Known rows, with every step that occurs
Q > T > K > V: [-15  25  -8  25   7  -7  25  -4 -12 -28 -28  17 -31   5   0 -22  -1  18
 -18   3]
Z > K > V: [-15   9   4   3 -21 -19  35 -12   6  -7 -38  34 -18   6  37 -71  30   2
 -28   8]
Q > V > K: [  7  14 -11  -7 -37 -34  12 -16  18 -11  -2 -16 -19  -4  18 -32   4  13
   7  27]
Z > Q > V > W: [ 35  20 -32   6 -20 -47 -10  20  17 -22  12 -15 -13 -26  33  -3  -3  15
  22   4]
T > S: [-27  -9  -9   1 -36   1  23   1  26 -29 -10   8  19 -15  32 -36  26   2
 -19   1]
W > Z: [-13  11 -10  15 -26 -30   8 -31  17 -30  -7  45  -2 -15  45 -11  33  -5
  22 -16]
W > T > K > Z > Q > V: [ -4   2 -35  27  12 -75  25  32  24  28   7  29 -21 -70   9  13   4  51
   0 -13]
V > K: [-14  -2  -3   5 -32  -1  18 -42  15  -3  -9  10 -10   5  23 -35  -4 -23
   6  24]
Q > V: [  0  21 -19  -4 -44 -44  20  -1  12 -23  -8  -3  -3 -24  33 -30  14  34
   7   3]
K > Z > Q: [-16  -2 -18  33  -6 -21  13  -5  24   8 -14  38  16 -38  56   6 -12 -13
  12 -29]
S > T > W > V: [ 36  12   1   3 -20 -33  28 -13  -9 -49   3  64   2 -29  -7 -13  23  -3
 -22  -2]
T > K: [-12  -4 -18  13 -17 -10  35 -45  -6 -13  -5  22  -3 -32  16 -21   9  16
  -6   9]
Z > K > T: [-22  -3  -3  -7 -11 -31  31   2  31  -1  -3  36 -15   7  11 -67   1   5
  -3  15]
T > K > Z > Q: [ -8 -12 -23  36  13 -19  22 -25   9   8  -2  35   4 -52  32  13  -8   5
   0 -15]
S > T: [-14   3  -2  -6 -27 -22  29 -14  14 -25  -7  40   6 -28  -4 -23  24   3
  -4   1]
T > W > Z > Q > V: [ 37  35 -12  11 -12 -58  -9   8   1 -62  14  18  -8 -35  37  15  26  11
  24  -3]
V > Q > T > S: [-29   7  -4  11   6  -3  13  45   5 -23 -33   1  20   7  33   6   8 -23
 -24 -19]
S > T > K: [ -6  -7  -8   0  -7 -22  35 -32   2 -22   4  39  -4 -43 -23 -13  27  18
 -14  11]
W > Z > Q > T > K: [ -3  21 -16  31  10 -33 -10   3   8 -30  -4  24 -22 -15  16  34  13   9
  36 -27]
S > T > W > Z > Q: [ 24  19   2   6   0 -42   0   0   5 -61  15  51  -1 -39  -1  17  37  -8
  13  -4]
S > T > K > Z > Q > V > W: [ 34  -5 -37  16  39 -60   5   1  24 -12  23  33 -13 -56 -11  16   6  17
  -9  17]
W > V > Q > T: [ 11  14  -2  25 -11 -19  16  21 -17  -6 -33  35   3   3  34  15  -4 -19
 -14 -51]

Rows
[ 39   6  11   5  -1 -33  25   4 -22 -39  -2  59  11 -33   2  10  25 -21
 -35 -17] : S > T > W > V > Q
[ -4   7  14  13   8 -35  13  -3   1 -12 -33  48 -17   1  54 -26  55 -20
 -21 -20] : W > Z > K > V > Q
[-23   1 -20  35  48 -19  22   6  -8   4 -31  36   9 -13  34  25 -17 -22
 -22 -16] : V > Q > T > K > Z
[ 28  -4 -48  31  32 -50   4 -10  16  -2  15  20 -11 -47  30  12 -12  13
  -2  11] : T > K > Z > Q > V > W
[-13  -5   8   2 -18  -7  14 -15  29  -2  20  10 -27  10 -10 -45 -21 -16
   8  24] : V > K > T
[  1   0   9   6  -3 -15  34 -21  -8 -27  -3  37 -22 -39 -27 -26  36  22
 -35   6] : S > T > K > V
[ 22  14  21   2  32 -47  15   7 -10 -49 -13  67 -10 -16   9 -13  61 -26
 -39   7] : S > T > W > Z > K > V > Q
[-29 -10 -34  31  14 -52  44  -5  23  28  -5  61 -10 -52  14 -11   3  25
 -15  -1] : W > T > K > Z
[ 36   1 -10  29   0 -24  21 -39   0 -19  -3  62  -3  -5  35 -16 -12 -37
 -23  11] : T > W > V > K > Z
[  6  24 -28  29  29 -14  13  -6  -6 -33 -17  21 -37  17   2 -26  -9   2
 -21  24] : Q > T > K > V > W
[ 22  15   3   8 -13 -54 -25  23  35 -19  34  -4 -40 -17   2   8  11  13
  40 -10] : W > Z > Q > V > K > T
[ 30  11   4  12 -16 -28  23   6   1 -42  26  49 -13 -12  -1 -33 -13   0
 -13  -5] : K > T > W > V
[ 20  -5   2  15 -42 -10  19 -37   5   2  -9  31 -17   3  21 -24   1 -17
  -4 -11] : W > V > K
[ -2  25  -4  30   3  -7   6  22 -11 -21 -20   0 -29 -13   1   8  -6  18
   3 -21] : Z > Q > T > K > V
[ 30  22  -2  -4   0 -59  -6   4  25 -44  38   6 -38  -1  -6 -24   4   7
  10  38] : Q > V > K > T > W > Z
[ 17   4   5   4 -10 -46 -28  42  48 -28  39 -15 -33 -16  -2   6  25  15
  23  -8] : W > Z > Q > V > K > T > S
[ 25  12 -52   7   5 -78  18  14  20  -5  18  10 -32 -34   3 -24   9  44
  -6  35] : Q > V > W > T > K
[ 29  36 -10  28 -12 -24   1  29 -13 -41 -14  25  -8  -4  19  19 -17  -5
  13 -29] : Z > Q > T > W > V
[ 41  29  -6  10  -6 -51 -16  -3   6 -52  19   7 -21 -18  26  13  19  -6
  25  16] : T > W > Z > Q > V > K
[-25 -11   2  -1 -21  -6  19  28  40 -27  21  10   0 -11  -2 -46   5   8
 -15   2] : K > T > S
[  2  -1  -1 -14 -22 -31   4  28  43 -19  29 -28 -27  -1 -13 -44   2  20
  -9  31] : Q > V > K > T > S
[ 34  15  -8  17 -30 -24  28 -23 -17 -44  -6  51   5 -17  34 -20   7  -8
 -15  -8] : T > W > V
[-27 -17  -1 -11  -7 -22  28  25  46 -11   3  23  -7   7   7 -70  17   6
 -24  18] : Z > K > T > S
[ 20  23 -14  32  21 -20 -27  40  23 -51  -5  16 -31  16  24  -6  25 -17
  -8  -6] : K > V > W > Z > Q > T > S
[  0   5 -22  10 -10 -43  13 -18  32   4  -5   9 -10 -11  35 -24  -8   1
  -2  24] : Q > V > K > Z
[-14  27  15  23   4  -3  16  31 -20 -18 -44  14 -10   9  32 -11   6 -19
 -30 -25] : K > V > Q > T
[  7  16 -19  22  -4 -37  20  16  14  -7  -7  37 -34  -8  18 -50  13   2
 -24  15] : K > V > W > T
